What can hang from each mark:
k872: k436 k899 k936
k119: k98
k587: k872
k169: k529 k791
k529: k125 k964
k98: k119 k814 k872
k814: k436 k936
k791: k436 k681 k964
k899: k556 k814 k872
k436: k791 k814
k681: k791
k581: k791

In the rows, 128 means zero.
Known rows, with every way that one mark hangs from another:
k98{k872{k436 k899{k556} k936}}: [ 67 147 158  64 151 101 125  98 216 155 138 122 175 161 169 126  92  75
 178 106 112 116 109 123  69 134  70  97 101  87 157 110  92  95 114 205
 121 103 132 148 135]
k98{k119 k814}: [168 156 103 112 127 117 120  67 159 166 105 151 137 165 129 123 132 147
 132 114  86 112  95 116  92  97 114 123 147 141 140 161 124 108  86 165
 108 103 115 138 103]
k581{k791{k436{k814}}}: [129 141  99  95 159  95 114 130 167 143 144 139 137 131  90 135  99 117
 139 153 121 155 125 131 132 136 110 104 102  94 147 148 142  71 109 136
 103 107 121 110 139]
k791{k436{k814{k936}} k681 k964}: [146 185 129 133 172  93 102 149 178 178 134 130 141 124 101 110  97  91
 135 160 120 148 141  85 132  98 119 115  86  96 115 124 118 103 102 120
  93 145  94  98 137]
k587{k872{k436 k936}}: [106 152 135  76 154 137 146 131 182 135 118 124 126 155 154  95 129 108
 106 120 122 136 122 142  92 113  71 119 150  94 139  95 104 121 111 161
 128 137 113  97 153]
k681{k791{k436{k814{k936}} k964}}: [176 162 133 112 171 101 123 127 185 212 144 127 140 119 102 122 114  64
 130 166 127 140 113  75 133 115 123  86  95  95 121 130 120  86 118 138
  83 134 109 108 133]
k587{k872{k436{k791 k814} k899 k936}}: [114 147  53  76 154 109 121 120 176 152 127 124 170 141 120 136 110 105
 156 115 113 132 116 109 111 115  65  89 145  66 163 137  86  95 100 180
 132 121 147  88 171]
k581{k791{k436{k814{k936}} k681 k964}}: [148 163 111 126 175  98 100 148 171 160 135 129 137 116  84 126  88  96
 143 171 143 153 131  97 153 114 106 118  86  75 121 129 137  79 106 118
  86 138 112  95 155]
k119{k98{k814{k936} k872{k436}}}: [136 129 142  78 150 107 130  74 198 147 114 136 153 138 125 108 110  83
 152 127 134  86  89 110  88 102  71  41 144  84 140  90  96 120  68 138
  89 148 126 143 110]
k791{k681}: [116 158 131 106 138 106 119 146 165 111 114 163 124 154 148 109 109 148
 111 131 116 134 158 140 105 142 135 156 119 106 108 125 127  86 115 125
 136 121 105 125 123]
k587{k872{k436 k899{k556}}}: [ 84 180 122  73 143 104 142 120 172 150 133 120 158 154 176 138 104  86
 159 110 123 125 138 149  76 123  68 124 122 109 126 161 113 111 109 189
 138 104 138 107 147]
k899{k872}: [116 135 126 101 134 104 122 118 174 146 102 133 133 135 145  99 107 111
 121 136 130 110 130 139 104 122  94 139 123 117 140 127 105  91 116 173
 134 114 127 101 115]
k681{k791{k964}}: [169 141 143 106 167 113 127 129 166 174 113 135 124 144 147 120 107  89
 109 144 122 131 103 104 117 136 129 118 107  95 108 141 129  91 126 156
 130 109 134 121 138]
k119{k98{k814{k936} k872}}: [155 129 130  85 138 113 119  94 178 140 106 139 151 138 134 110 111  97
 144 130 142  87  82  97 102 121  89  56 146 103 140 119 107 119  65 127
  86 140 131 149 106]
k529{k125 k964}: [157 147 195  75 130 120 122 137 144 121 103 137 125 156 202 100 163 115
 120 156 111 133 121 118  91 138 140 150 102 114 122  71 110  66  98 114
 134  91 134 135 138]
k119{k98{k872{k436{k791{k681} k814} k936}}}: [112 111 113  65 177  92 135 116 199 128 127 152 153 156 109 111  91  94
 147 120 121 104 126 120 106 138  97  52 132  27 167  90  89  80  92 113
 121 144 127 134 156]
k98{k119}: [150 145 148 115 134 108 124  86 138 173 124 144 125 185 144 113 124 127
 111 115  95 124 112 127 105 110 110 141 134 140 136 167 123  85 102 156
 123  90 130 120 116]
k581{k791}: [133 121 121  98 146 118 114 123 150 119 120 141 127 143 127 124 104 133
 119 144 133 140 113 142 127 149 107 129 118  98 131 140 143  79 112 151
 121  95 138 111 139]
k169{k529{k125 k964} k791{k436}}: [171 153 179  70 151 125 151 151 143 165 128 129 125 144 197  98 131 122
 126 142 107 151 146 121 105 118 135 150  63 103 131 101 128  73 109  99
 100 104  89 140 117]
k899{k556 k814{k436} k872{k936}}: [ 87 124 202  73 140 121 128 108 221 192 142 126 186 121 129  95 124  76
 175 143 119 100 129 136  57 148  93  91 101  95 163  46  70 129 134 196
  99 123  85  96 120]
k169{k529{k125} k791{k436{k814} k964}}: [166 157 127  88 171 100 131 170 155 177 116 135 150 121 156 103 102 113
 139 145 111 139 127  95 137 125 144 122  58  82 139 166 131  89 106 130
  89 110  93 133 129]
k98{k119 k872{k899{k556} k936}}: [110 149 151  80 132 103 123  82 178 189 146 127 161 195 175 127 110  90
 173 100 105 111  98  98  83 129  74 126 117 123 169 168 106  71 112 197
 107  84 142 155 129]
k899{k556 k814 k872{k436}}: [ 74 142 166  70 159  86 133  78 227 181 136 137 170 135 132 123 109  76
 181 134 113  90 138 153  67 128  82  89  95  91 140  72  85 131 135 196
 125 114  98  99 116]
k98{k814 k872{k436}}: [125 154 121  76 140  97 115  87 195 127  97 150 152 135 136 124 109 120
 155 122  98  97  81 124  76  98  87  85 132 103 143 109 103 108 106 179
 117 123 109 160 116]
k899{k556 k814{k436{k791} k936} k872}: [127 133 178  97 134 117 105 101 192 214 143 123 198 104  96 117 121  69
 190 170 128  78 126 117  91 128  86  90 108  88 156  64  66 104 132 187
  83 131  97  75 117]
k791{k436{k814} k681 k964}: [136 185 118 123 181  81 109 158 175 164 130 135 137 135 108 115  86 106
 135 145 105 155 149 106 119 106 131 119  86  96 120 146 130  96 110 122
 121 128 100 109 140]
k587{k872{k436{k791} k899{k814} k936}}: [114 134  90  74 167 119 112  99 180 172 137 122 168 148 123 134 108 104
 170 115 105 130 125 122  98 102  54 103 133  70 141  95  84 108 105 191
 143 136 138  87 157]
k119{k98{k814{k436} k872{k899 k936}}}: [128 113 148  71 141 116 118  98 188 160 122 123 181 139 139 112  93  92
 173 106 122 104  92 108  63 120  77  51 138  90 159 114  90 106  54 157
 100 140 145 158 118]
k436{k814}: [126 143 110  95 132  91 111 134 168 126 116 155 153 142 128 123 120 127
 126 134 115 129 105 112 117 153 129  94 126 109 144 155 114 107 100 154
 118  92 121 118 126]
k119{k98{k872}}: [131 115 155  73 155  95 129 121 159 129 120 134 134 168 160 106  95  94
 129 118 134 105 106 131 100 143  97  80 133 100 140 140 116  95  85 124
 130 116 148 149 121]
k169{k791{k436 k964}}: [156 138 163 118 187 116 121 131 160 202 116  96 125 147 114 102  84  91
 114 138 109 159 118 112 129 101 121 117  77 104 122 145 140 104 121 156
 125 101 127 103 136]

Rows:
[147 138  80  87 147 108 106  31 185 191 120 133 173 168 111 139 102 116
 190  98  73  99  79  93  84  66  56  95 142  86 174 136  86  66  90 208
 111 116 144 149 132] => k98{k119 k814 k872{k436{k791} k899 k936}}
[100 145 142  82 149  87 102  98 188 174 151 138 186 155 156 151 101 102
 189 116 109 123 125 121  81 157 109 108  86 117 123 143 111 125 104 194
 134  79 134 124 115] => k872{k899{k556 k814}}
[148 135 140  94 149  75  91  30 155 227 148 140 176 171 113 152 102  87
 205 120  90  80  97  86 108  61  35  95 117  95 147 129  78  57 108 205
 107 113 146 124 128] => k98{k119 k872{k436{k791} k899{k814{k936}}}}
[122 161  91 105 170  91 100  90 197 198 137 106 206 128 101 148  78  56
 193 137 117 117 105  79 120 117  92  63  81  60 149 151  85 107  92 205
 106  96 160  82 155] => k872{k436{k791{k964} k814{k936}} k899{k556}}
[107 122 154  79 154 124 101 101 195 199 161 119 210 138 114 133 103  97
 196 124  97 130 126 111  71 153 106  90  96  80 156  94  81 108 108 202
 116 104 125 102 132] => k872{k899{k556 k814{k436{k791}}} k936}
[163 158 146 110 188 109 133 129 174 202 137 119 122 139 123 116  98  78
 116 150 112 154 128 110 112 110 128 123  94 104 112 133 136  82 128 141
 119 123 118 117 132] => k681{k791{k436 k964}}
[122 145  77 104 149  86  99  79 179 176 134 133 191 126  93 146  98  95
 173 132 109 119 118  88 125 105  83  76 112  67 147 136  81  87  86 187
 110 109 152  86 143] => k872{k436{k791 k814{k936}} k899}
[109 115 166  80 151 130 118 107 216 198 138 123 193 119 101 106 113  83
 181 150 111  96 129 130  74 145  96  88 107  73 175  51  65 106 137 191
 106 124  96  82 130] => k899{k556 k814{k436{k791}} k872{k936}}
[168 155 154  94 176 118 135 162 147 187 118 120 134 131 170  91  94 116
 127 141 111 144 134 113 128 113 139 150  57  91 126 150 137  86 110 136
 103 113  96 134 122] => k169{k529{k125} k791{k436 k964}}
[143 147 145 110 138 121 108 147 139 142 120 148 149 132 104 111  99 140
 125 145  97 128 151 139  98 126 133 137 126  82 135 114 100  61 120 133
 128 127 108 102 136] => k814{k436{k791{k681}}}
[125 154 149 102 167  94  90 120 171 199 144 127 202 134 123 149  75  94
 202 132  99 121 144 110  82 132 113 112  76  81 120 137 100 100 113 184
 135 105 135 104 140] => k872{k899{k556 k814{k436{k791{k681 k964}}}}}
[114 155  92  87 163 139 137 143 173 125 117 136 128 150 126 107 114 127
 113 128 113 135 148 146 107 113  86 137 153  60 141  89 100  88 123 139
 139 150 104  89 166] => k587{k872{k436{k791{k681}} k936}}
[162 153  65 121 164  89  88 154 159 134 104 150 152 134  97 133  86 128
 133 148 108 132 121  88 144 135 139 111 108  64 137 161 112  82 108 134
 137 110 132  98 159] => k436{k791{k681 k964} k814}
[124 111 101  71 150 112 117  92 197 143 115 130 162 155 148 114  91 100
 166  98 130 110  90 101  82 130  85  62 136  92 155 130 105 113  54 153
 115 125 157 161 115] => k119{k98{k814 k872{k899 k936}}}
[174 156 159 137 147 134  93 143 141 181 116 121 158 116  94  99  97 102
 126 166 123 119 126  94 124  96 112 126 113  76 122  99  89  81 109 145
  96 142 118  83 145] => k814{k436{k791{k681 k964}} k936}
[121 101 116  63 177 102 133 103 198 140 130 134 161 158 109 108  94  83
 149 120 117 102  99 115 105 135  84  31 136  36 178  98  83  89  85 133
 122 127 143 130 150] => k119{k98{k872{k436{k791 k814} k936}}}
[137 159 125 123 188 106 110 149 159 151 129 124 113 136 108 120  72 111
 126 153 128 167 149 133 131 111 110 151  81  85 110 137 154  71 119 123
 124 128 122 106 153] => k581{k791{k436 k681 k964}}
[163 151  97 128 176 116  96 145 150 142 102 131 133 146 113 118  78 130
 116 143 107 137 136 111 132 124 135 146 106  76 119 144 121  79 118 135
 153 113 136  97 152] => k436{k791{k681 k964}}
[134 139 130  94 157  95 131 131 173 173 127 128 140 139  99 119 110 114
 126 138 105 150 127 117 128 130 132  94  96  96 144 144 132  95 117 143
 108 100 103 113 129] => k169{k791{k436{k814}}}
[158 150 115 123 174 105 100 129 168 176 137 111 144 116  85 122  89  82
 143 172 139 150  98  91 154 109  92  93  87  91 137 141 135  92 103 145
  82 121 133  88 147] => k581{k791{k436{k814{k936}} k964}}
[101 145  84  90 185 106 111  98 221 186 140 105 199 143 103 137  73  66
 185 116 100 134 105  88 101 131 100  59  84  42 167 133  86 112  98 210
 128  90 156  92 169] => k872{k436{k791{k964} k814} k899{k556} k936}
[115 152 137  97 140  94 121  97 190 151 124 144 157 128 114 114 128  96
 134 141 115 115 113 108 113 115  95  70 123  87 136 101  89 116  98 166
  89 121 112  98 129] => k872{k436{k814{k936}}}
[ 91 141 177  64 157  83 124  44 203 216 160 135 182 188 156 136 109  71
 208  98  87  98 100 108  65 103  51  91 105  98 160 112  85  93 118 217
 113  99 128 152 132] => k98{k119 k872{k436 k899{k556 k814} k936}}
[130 161 129  96 158 108 147 161 159 160 134 150 122 138 147 110  84 149
 119 120 109 152 176 143 117 120 131 159  77  99 120 146 145  90 121 108
 105 127  61 133 106] => k169{k529 k791{k436 k681}}
[137 118 123  75 162  89 123  93 176 151 128 136 164 142 105 120  97  73
 155 135 131  87 100 102 120 121  76  32 133  54 160 111  85  87  83 130
 102 133 143 120 141] => k119{k98{k872{k436{k791 k814{k936}}}}}
[136 160 137  87 130 117 105 125 149 193 148 119 195 127 134 149 116  87
 188 144 131 105 124 109  96 128  68 107 125 104 137 135  89 108 106 182
 102 122 129  81 144] => k587{k872{k899{k556 k814{k436{k791} k936}}}}
[104 107 158  56 174  66 121  74 180 170 142 136 169 164 148 131  82  76
 187 101 116  97 117 128  78 113  56  51 106  80 130 116  93 105  78 161
 138 122 160 146 123] => k119{k98{k872{k436 k899{k814}}}}
[ 91 151 116  77 149 122 134 119 179 150 127 115 145 156 163 115 114 100
 135 105 120 139 131 130  87 105  53 124 138  97 134 122  98 111  96 187
 135 127 143 101 154] => k587{k872{k436 k899 k936}}
[ 95 148 100  63 167 122 124 102 196 175 151 116 182 153 133 142 108  89
 187 114 110 126 129 125  84 127  67  99 120  69 149 104  88 118 116 194
 134 121 130  89 160] => k587{k872{k436{k791} k899{k556 k814} k936}}
[174 142  69 117 166  99  87 135 155 153 103 131 161 137  93 129  89 112
 131 147 105 129  87  83 144 130 130  86 110  79 153 169 110  94 102 160
 134  94 152  92 151] => k436{k791{k964} k814}
[109 115 135  87 156 110  94  95 195 171 142 131 174 152 140 121 113 117
 169 111 107 141 116 102  92 136  94 105 103 102 131  99  98 123  93 195
 130 105 133 118 120] => k872{k899{k814} k936}
[162 161 123 102 179  92 129 136 181 196 140 136 138 128 110 129 103  77
 130 154 110 146 120  94 122 122 132  94  95  92 125 145 129  84 123 138
 111 120 113 121 139] => k681{k791{k436{k814} k964}}
[149 125 116  74 147 103 125 102 178 124 103 146 144 150 140 114 100 115
 144 115 128  96  89 121  87 132 100  64 144 102 144 136 119 115  71 128
 117 124 136 162 110] => k119{k98{k814 k872}}
[117 154  93  99 158  85 116 148 171 124 144 161 129 127  94 136  95 134
 141 154 125 155 158 140 132 140 121 128 101  79 132 136 145  58 118 107
 107 124 100 116 144] => k581{k791{k436{k814} k681}}
[172 159 121 115 166 107 123 149 166 205 129 117 152 117 125 109  86  96
 135 141 124 142 110  73 147 101 107  93  63 100 138 165 126 126 100 144
  70 120  91 107 118] => k169{k529 k791{k436{k814{k936}} k964}}
[140 160  99 115 181  87 105 153 168 148 133 137 131 125  92 133  76 109
 141 157 131 161 139 117 138 124 116 120  82  74 123 149 147  71 113 121
 113 125 118 106 160] => k581{k791{k436{k814} k681 k964}}
[ 98 136 198  78 135  98 124 110 199 191 134 132 185 120 133 115 119  81
 182 147 118  88 136 146  60 141  95  95 101 109 149  84  80 119 131 194
 110 118  94  99 110] => k899{k556 k814{k436} k872}
[124 102 158  72 162 115 134 124 181 132 128 130 137 167 154  90 101  91
 124 116 135 114 101 123  98 148  95  74 134  85 155 109 106 104  85 126
 121 125 141 145 129] => k119{k98{k872{k936}}}
[ 62 140 157  77 154 123 153  99 241 162 124 116 156 143 142  90 109  72
 143 126 127 111 140 151  71 135  89 102 109  80 165  71  85 119 129 192
 117 120 103  98 129] => k899{k556 k872{k436 k936}}
[155 170 145  99 175 112 136 180 149 165 116 138 126 131 173  92  90 131
 126 141 113 144 167 118 127 116 147 178  55  79 110 138 141  74 119 106
 106 130  76 138 128] => k169{k529{k125} k791{k436 k681 k964}}
[147 166 125 118 183  90 106 139 176 182 129 110 148 137 105 114  86  88
 134 144 104 158 110  96 121 106 118  93  86 110 135 156 128 112 100 149
 117 108 125 105 136] => k791{k436{k814} k964}
